Each row was made from one walk, in order. Every step used is in the known rows, and no mark comes twice. Write each row's walk.
Known rows:
tukis-fuzen: 263  47  60  -167  -56  34  -292  214  -201  258  -169  424  -155  -101  225  111  -83  -124  229  -56
fuzen-tukis-vazo: 207  42  252  -177  -290  173  -185  -80  -304  160  -368  206  -18  -225  -55  -252  -53  -157  223  158
pedir-vube: 293  11  -105  -94  -98  236  -277  499  -17  2  -230  96  -217  -22  215  11  1  -210  -53  -77
fuzen-vube-pedir: 397  215  -33  -105  -351  328  -248  149  -306  -7  -63  116  -181  -348  106  -421  2  -152  11  -20
pedir-vube-fuzen-tukis-vazo-noki-bunaz: 234  75  -312  -188  -367  446  15  -22  -116  84  -349  394  -239  -161  64  -4  -465  -210  -1  -329
bunaz-noki-pedir-vube-fuzen: 294  16  -343  -124  -127  3  -213  497  178  116  -151  90  -314  67  378  -137  -132  -237  -200  -390
pedir-vube-podaviv-vazo: 553  115  32  -80  -285  252  -356  103  59  -46  -356  308  -177  -76  261  -250  238  -265  95  -43
noki-pedir-vube-fuzen-tukis-vazo: 230  33  75  -180  -258  65  -237  69  -148  157  -347  111  -124  -138  114  -295  -147  -241  64  -19
pedir-vube-podaviv: 454  64  -62  -156  -130  325  -315  421  -11  78  -255  250  -238  -56  290  -191  216  -159  45  -98
podaviv-vube-fuzen-tukis: 188  109  -44  -268  -134  -113  -301  18  30  152  -71  79  -194  -93  253  -96  150  -158  83  23
tukis-fuzen-vube-podaviv: 470  153  90  -267  -202  212  -315  235  -78  207  -178  365  -166  -139  306  -374  250  -86  152  -177
fuzen-tukis: 208  104  174  -257  -212  -102  -213  34  -181  81  -90  139  -47  -134  87  42  54  -133  150  177
tukis-vazo: 264  13  149  -55  -281  366  -130  43  -277  184  -462  264  -68  -199  6  -308  -41  -133  210  64
podaviv-vazo-noki-pedir-vube-fuzen: 401  87  -378  -70  -205  66  -264  337  216  6  -246  103  -362  73  433  -165  -161  -325  -186  -322
bunaz-noki-pedir-vube-podaviv-vazo: 519  88  2  -115  -303  198  -274  166  42  28  -335  322  -187  -93  325  -209  161  -272  52  -169
fuzen-tukis-vazo-podaviv-vube-pedir: 294  128  60  -68  -204  484  -344  -33  -321  175  -194  145  -221  -434  175  -263  292  -190  179  175
noki-pedir-vube-podaviv: 468  75  -76  -150  -156  237  -272  493  -25  137  -268  224  -260  -53  464  -142  162  -198  21  -147
bunaz-noki-pedir-vube: 256  -22  -155  -143  -140  120  -142  620  -49  128  -209  107  -243  -38  381  93  -135  -244  -131  -282
vube-podaviv-vazo-noki: 521  192  -142  -86  -406  435  -138  -143  -67  -49  -392  405  -269  -124  205  -149  -41  -256  101  -62
bunaz-noki-pedir: 238  12  -44  -149  -260  13  56  383  -190  305  -193  241  -151  -120  408  80  -125  -147  30  -248

Write each row's walk:
486  100  -150  -154  -193  313  -237  430  -33  109  -297  247  -306  -59  456  -124  75  -225  -6  -177 -> vazo-noki-pedir-vube-podaviv
222  29  82  -183  -238  125  -267  19  -137  114  -337  134  -109  -139  -8  -330  -109  -214  78  17 -> pedir-vube-fuzen-tukis-vazo
226  114  5  -259  -189  -198  -264  36  -4  75  -47  102  -124  -50  126  -94  9  -158  46  36 -> vube-fuzen-tukis
226  87  -62  -263  -139  -168  -332  177  57  17  -47  40  -175  -12  150  -66  -23  -216  -47  -24 -> pedir-vube-fuzen-tukis
221  49  133  -179  -272  105  -218  -82  -181  155  -336  175  -72  -165  -25  -345  -87  -176  144  58 -> vube-fuzen-tukis-vazo
550  137  97  -74  -334  223  -287  -39  -3  11  -354  371  -124  -113  239  -277  278  -209  191  15 -> vube-podaviv-vazo
272  -2  323  -94  -204  259  -274  -43  -83  230  -327  212  -7  -139  22  -223  353  -173  166  131 -> vube-fuzen-tukis-vazo-podaviv
305  137  -126  -246  -239  -157  -302  81  79  -20  -122  67  -229  -21  268  -51  -125  -310  -80  -83 -> podaviv-vazo-noki-pedir-vube-fuzen-tukis
264  -5  406  -95  -212  304  -249  -41  -169  229  -346  228  28  -179  1  -159  372  -157  219  203 -> fuzen-tukis-vazo-podaviv
200  92  31  -248  -119  -72  -330  0  58  180  -81  85  -169  -88  248  -88  283  -163  91  46 -> vazo-podaviv-vube-fuzen-tukis
560  120  23  -76  -299  191  -328  154  51  -4  -368  288  -190  -75  382  -216  205  -291  81  -78 -> noki-pedir-vube-podaviv-vazo
282  41  -174  -68  -67  220  -305  164  199  259  -211  152  -289  -34  404  -223  400  -149  46  -145 -> vazo-podaviv-vube-fuzen
489  189  -88  -140  -382  129  -120  119  -109  154  -328  326  -270  -123  573  -75  -141  -294  64  -226 -> tukis-fuzen-vube-podaviv-vazo-noki-pedir
451  99  -59  -206  -223  288  -263  314  -91  119  -332  229  -267  -106  375  -190  27  -249  28  -121 -> fuzen-tukis-vazo-noki-pedir-vube-podaviv
321  38  -308  -90  -97  83  -308  413  198  27  -166  83  -298  78  261  -193  -37  -214  -150  -249 -> pedir-vube-fuzen
393  118  -302  -138  -401  515  -11  1  -58  11  -366  498  -254  -148  187  46  -285  -224  34  -331 -> pedir-vube-podaviv-vazo-noki-bunaz
224  -6  147  -52  -96  526  -273  57  -82  362  -411  209  -182  -230  341  -164  574  -129  262  80 -> tukis-vazo-podaviv-vube
299  122  -161  -130  -324  165  -55  83  -154  243  -372  177  -300  -152  510  -76  -203  -278  55  -143 -> podaviv-vube-fuzen-tukis-vazo-noki-pedir
345  54  -357  -78  -188  137  -226  370  131  77  -288  94  -352  41  373  -219  -223  -294  -171  -319 -> tukis-vazo-noki-pedir-vube-fuzen
190  7  52  -219  -261  72  -184  79  -157  185  -320  147  -120  -152  60  -286  -191  -227  32  -110 -> bunaz-noki-pedir-vube-fuzen-tukis-vazo
484  158  73  -222  -272  279  -238  231  -51  137  -206  273  -147  -137  276  -444  325  -73  104  -132 -> fuzen-vube-podaviv
196  9  199  -111  -100  434  -298  -2  -94  353  -365  179  -158  -242  307  -135  567  -141  270  127 -> fuzen-tukis-vazo-podaviv-vube
523  174  -187  -89  -371  456  -186  -41  -22  -89  -398  358  -303  -96  217  -134  -60  -297  37  -103 -> pedir-vube-podaviv-vazo-noki
384  209  -13  -151  -278  264  -325  152  -334  62  -39  213  -202  -356  132  -349  -71  -164  60  -68 -> tukis-fuzen-vube-pedir
299  58  -143  -142  -219  191  -191  398  -104  47  -324  74  -280  -72  369  40  -247  -330  -89  -138 -> fuzen-tukis-vazo-noki-pedir-vube
316  133  110  -253  -203  74  -281  232  -114  177  -122  263  -121  -140  235  -248  48  -104  96  -197 -> tukis-fuzen-vube
195  46  95  -185  -236  163  -248  -93  -156  209  -352  159  -124  -198  66  -351  10  -174  171  49 -> podaviv-vube-fuzen-tukis-vazo
